Each row comes from the steps of one path. Every step used is in the known rows, and no mark comes twice. Write the path behind each row, first mark first.
Known rows
solup, pano, veteg: [-13  -2   4  -5  16   3   3 -16   3   6   1  -9  -6   7 -18  12   0 -17
  13   0   4  16  -1   8 -10]
pano, belikot: [-13   1  -1  19   1  -8  10   0   3   7   7 -24  12  13  -9  16  -7 -12
   1  -6  10   5   3  14   2]
fezup, ragad, pano: [ 12 -18   6   2 -27 -14   6  -9   0   0  -9 -10 -15  16 -14  17  23 -26
 -13  -1  21  12 -43 -12  -6]
noga, fezup, ragad, pano, veteg: [ -1 -15   6   1  -8 -14   1 -17   0  12 -14 -10 -10  27 -23  21   2 -24
 -14  -4  22  31 -36  -4 -22]
lefi, pano: [  1 -15   5  -2  -3   2   8 -15  -8  -4   0  -7 -10   6   1  14  15 -10
   6   1  15   3  -3  -2  -7]
solup, pano, ragad, faroru: [-11  -7  -5  12 -11  -5   2  -1  -7   8  16 -13  -9   6   2   8  24 -19
  -9  -4 -15   2  -8   8   4]
faroru, ragad, pano: [ 11 -12   6  -5 -14 -15   8 -12  -3   3   5 -20 -10   2  -5   1  24 -30
  -5   1  19   9 -31  -9  -5]
fezup, ragad, faroru: [ -8  -6  -1  -3 -30  -6   4   0  -7  -1  19 -22  -6   7  -9  17  25 -21
 -18  -8  -8   5 -10   2   6]
belikot, pano, solup: [  5 -24   3   6  18   7   4 -10   1  17   9   1   1   5 -20  33  -8 -21
   3  -3  17  11 -19  -5  -3]
solup, pano, noga, fezup, ragad: [ -2 -28   0  -3   9  -3  -8 -20 -24  15  14 -10 -21  43 -11  16   7 -26
 -13  -1  21  13 -20 -15 -19]
faroru, noga, fezup, ragad, pano: [ 11 -32   3 -13 -12 -10  -5 -26  -4  15  -5  -2 -15  29  -9  10  23 -18
 -19  -9  35  16 -31 -12 -13]
lefi, pano, ragad, faroru, noga, fezup: [ -9 -26  -6  -7   1   2  -8 -25 -14  20  15  -5  -8  19  12   7  25  -4
 -18 -15  10   7   5   3  -9]
faroru, ragad, fezup, noga: [ -3  -5  17 -14  -4   9   0 -27 -16  31  31 -17 -10  15   2 -11  40 -20
  -5   3   5  12  -6  -3  -8]
noga, faroru, ragad, fezup: [-14  -4  10 -24 -22  -7  -9 -11  -7   3  13 -31 -17   7  -3  -4  27  -3
 -27  10  16   7   4   1  -1]
noga, fezup, tifa: [ -1 -17  10  14   7 -17  -4  -1  -2  30   6 -16  -4  41   5  10  -5  -2
  -8  10  30  22  -4   8 -12]
pano, noga, faroru, ragad, fezup, tifa: [-10 -14  10 -10 -15  -6 -13  -7  -8  21  31 -36 -16  29   6  13  21 -12
 -21  22  23  12  -3   0 -11]
noga, fezup: [ -2 -12   5   4  11 -10  -2 -11  -4  18  -1  -9  -2  26  -8   2  -6  -3
 -11  -1  22  14   4   3 -10]
faroru, ragad: [  0  -2   5  -4  -6  -5   7  -8 -15   2  17 -30  -7  -2  -2  -7  21 -17
  -4  -2   9   4 -12  -4   6]
belikot, pano, veteg: [ -8  -6  10   8  17   2   9 -18   5   8   8  -8   7   1 -24  11  -5 -16
   7   0  21  18 -11   2  -6]
faroru, noga, fezup, tifa: [ -1 -23   7  -3  12  -6  -9 -15  -1  34  14 -12  -3  37   8   6   7   3
  -6   3  34  18   4   8  -9]
fezup, noga, faroru, ragad, pano, solup: [ 16 -20   2 -15  -1  12  -5 -28  -5  21   7 -12 -20   1 -15  38  11 -29
  -6   1   7  12 -17  -2 -13]
belikot, pano, lefi: [ -3 -19   3  11  24   2  13 -13   4   2   3  -7   5   7 -17  14   2 -11
  -7   3  20  -2  -7 -17 -12]
ragad, pano: [ 10 -14   5   2 -11 -12   7  -8  12   6  -7  -5  -3   9 -12  11  11 -22
  -2   2  19   8 -19  -2  -8]
fezup, tifa: [  1  -8  10  14  -5 -10   3   3   3  17   9 -20  -2  22   4  13   7  -6
   1  11  18  13  -8   8   0]
belikot, pano: [  3 -16  10   9  10  -2   8 -13   1   6  14  -4   1   5 -13   2   5 -15
   3   3  30   5 -12  -4   1]

Write each row's path
[ -4  -8  -2   2 -15 -17   4 -10   2  -3   4 -33  -6   6  -8  19   4 -21
 -11   1  23   6  -9   8  -5] => noga, faroru, ragad, pano, belikot
[  3 -33  -3 -10   5  -4  -1 -26   0  11 -13  -5 -10  29 -12  20  21 -13
 -26  -8  25   7 -25 -25 -24] => faroru, noga, fezup, ragad, pano, lefi
[ -7 -10  -1  23 -11  -4   6  -2  -6   9  23 -13   1   0  -2   7  19 -18
 -15  -4   0   3 -17   2   6] => belikot, pano, ragad, faroru
[  6 -26   1   3  16  -8  -5 -19   1  26   9  -3  -1  36 -14  16  -5 -29
 -11   2  27  13  -9 -11 -28] => ragad, pano, noga, fezup
[  8 -15   2 -10   5   7   4 -31  -1   6   1 -20 -16   3 -11  18  22 -18
 -16   7  11   0  -4 -14 -22] => fezup, noga, faroru, ragad, pano, lefi
[ -8 -27  -3   1  12   0  -8 -25  -9  27  26  -3   1  18   2  -2  18  -7
 -19 -13  22   9   0   1  -3] => belikot, pano, ragad, faroru, noga, fezup
[ -8 -14  -3  -1  23   2   7 -12   2  -1  -5  -8  -8  12 -12  15   7 -12
  -1   3   3  -3   3 -10 -15] => solup, pano, lefi
[-13 -12   7   7 -11 -10  -4  -5  -8  19   0  -9 -15  24   3  -5  28 -10
 -15   5   7  10 -23  -2  -4] => solup, pano, ragad, fezup
[  1 -31   5  10  16  -7  -6 -13 -13  29  19 -11  -9  48   9  25  -2 -16
  -1  12  31  18  -4  -4 -28] => lefi, pano, noga, fezup, tifa
[-15  -7  -3  11  11  -9   7  -7   0   6   8 -16   1  18  -7  14  -3 -19
  11  -3  11   5   3  13  -3] => solup, pano, belikot
[ -5 -31   3  13   7  -9  -9 -14  -8  38  31  -9  -3  33  14   6  17  -5
 -15   0  30  17 -11   6  -6] => belikot, pano, ragad, faroru, noga, fezup, tifa
[ -3  -4  11   0 -13  12 -10 -25  -5  23   5 -13 -18  13  -4   7  24   5
 -25  11   8   8   8   8  -5] => pano, ragad, fezup, noga, faroru
[ 10 -12   4 -14 -19 -11   0 -16   1  -5  -1 -25 -19  -3  -9   8  18 -19
 -16   8  25   5 -13  -3  -4] => noga, faroru, ragad, pano
[ -7 -30   0   5  -3  -7  -8 -14 -13  30  20 -11 -11  34  24  15  24  -1
 -13  -1  20  16  -5   7 -12] => lefi, pano, ragad, faroru, noga, fezup, tifa
[-13 -18   6 -27 -14   3 -11 -23 -18   2  24 -27 -21  13   2  11  29 -16
 -21  12  18   3   4 -10 -16] => lefi, pano, noga, faroru, ragad, fezup
[ -2 -20   2 -15  18   2  -9 -27  -3  23   8  -5  -1  21  -4  -3   8   2
 -10  -9  27   9  14   1  -6] => faroru, noga, fezup
[  4  -2   8 -13  -2   7   1 -36  -1  12   7 -21 -14  -3 -18  16  15 -24
  -3   4  11  20  -9   5 -17] => fezup, noga, faroru, ragad, pano, veteg
[ -4  -6  14 -17  -7  13 -11 -29   3  20  12 -10 -15  13 -10   9  19   1
 -16  13  12   7  24  12  -8] => ragad, fezup, noga, faroru
[ -1  -3   6  -5  -6  -8   9 -16   1   6   0 -23  -4  -1 -17   9  13 -31
   1  -3  11  21 -28  -2 -12] => faroru, ragad, pano, veteg
[  1 -17   6   3  -9 -11  -2 -10 -17  10  -2 -15 -15  32  -9   9   9  -8
 -23  -4  22  17 -22  -8  -6] => noga, fezup, ragad
[  4 -16  -1   6   5  -6  11 -10  15   3 -17  -8   1  11 -16  22   8 -18
 -11   2  10   1 -13 -16 -20] => ragad, pano, lefi
[-10 -14   0  -2 -20 -12  -3  -4 -12   9  17 -18  -8  24  -6  14  16 -17
 -25  -9   2  13  -6   2  -4] => noga, fezup, ragad, faroru
[ -2 -17  -2  -2  20   8  -1 -18  -6   9  23  -7  -8  19 -12  15   6 -31
  10   4   7  -1   2  -7 -13] => solup, pano, noga
[-11 -10  15 -11 -23 -15 -10  -1  -5  17  19 -35 -19  24  10   5  24  -2
 -22  20  25  16  -6   7  -4] => noga, faroru, ragad, fezup, tifa
[-15 -16   5 -29  -4   0 -15 -20 -13   8  28 -26 -23  17  -4   3  27 -20
 -18  13  15   3   6  -6 -12] => solup, pano, noga, faroru, ragad, fezup
[  4 -20   3  10  21   8   4 -19  -4  11  31  -5   5  13 -17  14   1 -29
   4   4  25   1  -7 -14  -9] => belikot, pano, noga
[  3 -31   4   7  10  -4  -4 -22 -23  15  20  -9 -11  38 -15  15   4 -25
 -18  -1  35  14 -28 -21 -16] => belikot, pano, noga, fezup, ragad
